What can hang from each mark
vokon: setipoz
zubuf: kubi nenin setipoz voluma
zuti: fekob
veres: kubi
setipoz: fekob vokon
kebo: kubi lemotet voluma
nenin: tugo zubuf
voluma: zubuf
lemotet: kebo

Known rows, with every way that one mark hangs from another
veres[kubi]: [ 12  -2 -20   2 -14 -14  -1   7   6  -1  10   7   2   1   0   4  14 -11
   5   9]
lemotet[kebo[voluma[zubuf[kubi nenin[tugo] setipoz[vokon]]]]]: [-26   2  -3   4 -46   2 -11   0   2 -11   5 -16 -28  34  13   5   7 -21
 -15   0]
kebo[kubi lemotet voluma[zubuf[nenin setipoz]]]: [ -8 -22   1 -48   2  21  26 -12   2 -13  22  10 -48  36 -15 -21 -27 -35
 -56  18]
kebo[kubi lemotet voluma]: [-19 -32   3 -42  -5  11  21 -12   8  -6  15  16 -19   7 -28 -26 -33 -22
 -56  18]
zuti[fekob]: [ -6  -7   3 -14  -4 -11   9  -3   5 -26 -13  -3 -11  -2 -13   4   5   4
  -6   0]
zubuf[kubi nenin voluma]: [ -6  16  -1 -23 -74   6  40   1   5  -4   4 -30 -45  34  50   6   9 -16
   0  14]
vokon[setipoz]: [ 20   0  10   5  -1  -9  -6 -13  12  23  11   0  12  -4 -17 -11  -3   2
  -7   7]
lemotet[kebo[kubi voluma[zubuf[nenin]]]]: [-23 -19   5 -14 -27   9 -13  -7  -2 -12  12   3 -17  15 -23  -6   6 -13
 -13   5]
lemotet[kebo[kubi voluma]]: [-23 -25   4  -7 -32   2 -18  -9   1  -7   6   6   2   1 -25  -9   0 -11
 -15   7]
voluma[zubuf[kubi nenin[tugo] setipoz[vokon]]]: [ -5  25 -12  -9 -21   9  18   5  -1  -5   1 -23 -30  53  31   9  12 -30
 -14  -6]
lemotet[kebo[voluma[zubuf[kubi setipoz[fekob]]]]]: [-25  -5  -3  -6 -43   3  -5  -8  -4  -3   5  -7 -19  31  -9   3  10  -8
 -21   0]
lemotet[kebo]: [ -7  -7   1  16 -23   0 -23   4   0  -2   3  -4   9   3  -6   3  12   6
  13  -1]
voluma[zubuf[kubi setipoz[vokon]]]: [-10  19 -12 -24   2  10  12   2 -12  14   6 -13 -16  48  16   6  12 -15
 -17  -5]
lemotet[kebo[kubi voluma[zubuf[nenin setipoz[fekob]]]]]: [-26 -16   5 -17 -36  14   0 -12  -2 -16   6  -1 -22  32 -20  -2   6 -22
 -18   3]
zubuf[kubi setipoz[fekob vokon] voluma]: [-37  23  -4 -28 -61  13  56  -7  -3  11 -12 -28 -37  65  46  11   4 -25
 -15   4]
nenin[tugo zubuf[kubi setipoz[fekob vokon] voluma]]: [ -5  28 -19  16 -65 -20  13 -16  14 -14 -34 -22 -39  44  10  13  10 -40
 -26   1]
nenin[zubuf[kubi setipoz voluma]]: [ 19  21 -18  -3 -48 -15   1 -14   2  -7 -14 -14 -39  30  19   6  15 -26
 -17  14]
voluma[zubuf[kubi nenin[tugo] setipoz[fekob vokon]]]: [-19  25  -8 -13 -32  14  36   1   2  -5  -7 -25 -31  61  22  13  13 -32
 -18 -10]
voluma[zubuf[setipoz]]: [ 15   7  -9  -5  22   3  -8  -3 -12   1   6   0 -20  29  -3   4   8  -6
  -9  -2]
setipoz[fekob vokon]: [-53  10  13 -17  -8  19  46  -1   3   6 -13  -5  -3  25   1  10  -5  -9
   3 -14]
zubuf[kubi]: [ -5   8  -9 -13 -32   0  12   3   1   9   2 -13   5  12  13  -1  11  -6
 -15   3]

Rows
[-16  -2  -7 -25 -14  -3   5  -8  -3   1   9   0 -26  13  -8  -5  -3  -6
 -35   4]  kebo[voluma[zubuf[kubi]]]
[-14  14  -1 -11 -16   7  21  -5  -7   2  -5 -14 -41  43  41   7  -7 -18
   4   6]  zubuf[setipoz[vokon] voluma]
[-19  10  -6 -18 -29   4  18  -6   3 -11   4 -14 -45  38  20   0  -5 -32
 -34   0]  kebo[voluma[zubuf[kubi nenin[tugo] setipoz[vokon]]]]
[-14  -3  -2  -6 -44   5 -10  -2  -3 -10  12 -12 -27  30  10   2  11 -14
 -14   4]  lemotet[kebo[voluma[zubuf[kubi nenin setipoz]]]]
[-11  21  -2 -27 -87  16  61  -8   3  -9  -6 -36 -55  65  59  11  13 -33
 -12  12]  zubuf[kubi nenin setipoz[fekob] voluma]
[  3  19 -13  -5 -38   7  24  -2   2 -11  -5 -22 -31  53  15  10  16 -28
 -23  -5]  voluma[zubuf[kubi nenin[tugo] setipoz[fekob]]]
[  7  15 -15 -17 -55  -2  19  -7  -5   7  -1 -24 -34  44  45   3   8 -19
 -18  14]  zubuf[kubi setipoz voluma]
[-28  29  -4 -11 -92  12  62  -4  11 -12 -18 -43 -54  73  63  15   6 -45
 -13   3]  zubuf[kubi nenin[tugo] setipoz[fekob vokon] voluma]
[ 19  17 -17  35 -46 -27 -10 -22  13 -26 -34 -10 -41  27  -7  12   5 -32
 -19   4]  nenin[tugo zubuf[setipoz[fekob] voluma]]
[-20  -5   1  -7 -43   3  -9   0   0  -8  12  -9 -23  19   0   1  12  -5
 -10   3]  lemotet[kebo[voluma[zubuf[kubi nenin]]]]
[-11 -24   0 -35  -6  10  19 -11  10 -17  16  10 -40  22 -30 -21 -28 -29
 -58  15]  kebo[kubi lemotet voluma[zubuf[nenin[tugo]]]]
[-18 -12   1   3 -17  -3 -24  -4  -4  -6  10   3 -16   9 -18   1   4   3
  -7   0]  lemotet[kebo[voluma[zubuf]]]
[-20  28  -2 -31 -67  18  53   2   0  -2   1 -37 -55  65  78  10   6 -36
  -1  11]  zubuf[kubi nenin setipoz[vokon] voluma]
[ -9  15 -11 -20 -69   4  42 -12  -2   5 -10 -25 -36  55  36   8   8 -20
 -21   9]  zubuf[kubi setipoz[fekob] voluma]
[ 16  18 -16  -2 -28   2   6   1   0  -9   2 -21 -30  45  21   6  17 -27
 -20  -1]  voluma[zubuf[kubi nenin[tugo] setipoz]]
[ -6  14   6 -13 -54  16  48 -10   2 -19  -7 -23 -62  52  46  12   0 -27
   5   9]  zubuf[nenin setipoz[fekob] voluma]
[-20  -8  -3  -4 -33  -3 -20  -3  -3   0  10  -4 -13  15 -11   0  10   1
 -15   0]  lemotet[kebo[voluma[zubuf[kubi]]]]
[-10 -16  -3   0 -35   2 -24 -10   2 -20   4  -2 -20  24 -18  -5   4 -25
 -20   5]  lemotet[kebo[kubi voluma[zubuf[nenin[tugo] setipoz]]]]
[-42   3   5 -14 -47  14  13  -2  -1  -7   5 -14 -29  44  10   7   9 -18
 -12  -3]  lemotet[kebo[voluma[zubuf[kubi nenin setipoz[fekob vokon]]]]]
[ 28  19 -26  29 -42 -28 -24 -11  13 -17 -23 -13 -12  18   1   4  15 -37
 -32   3]  nenin[tugo zubuf[kubi setipoz]]
[-20  19   5 -21   1  25  36  -1  -6  -7   1 -11 -38  54  16  12   7 -22
   1  -9]  voluma[zubuf[nenin setipoz[fekob vokon]]]
[  6  20 -13  -4 -39  -6  12 -13   4  -8 -18  -9 -18  30   0   7  18 -30
 -26   2]  nenin[zubuf[kubi setipoz[fekob]]]
[-15  -7  -1 -39 -18  12  32  -3   6  -5  24  -2 -49  28   4 -12 -21 -16
 -50  13]  kebo[lemotet voluma[zubuf[kubi nenin]]]
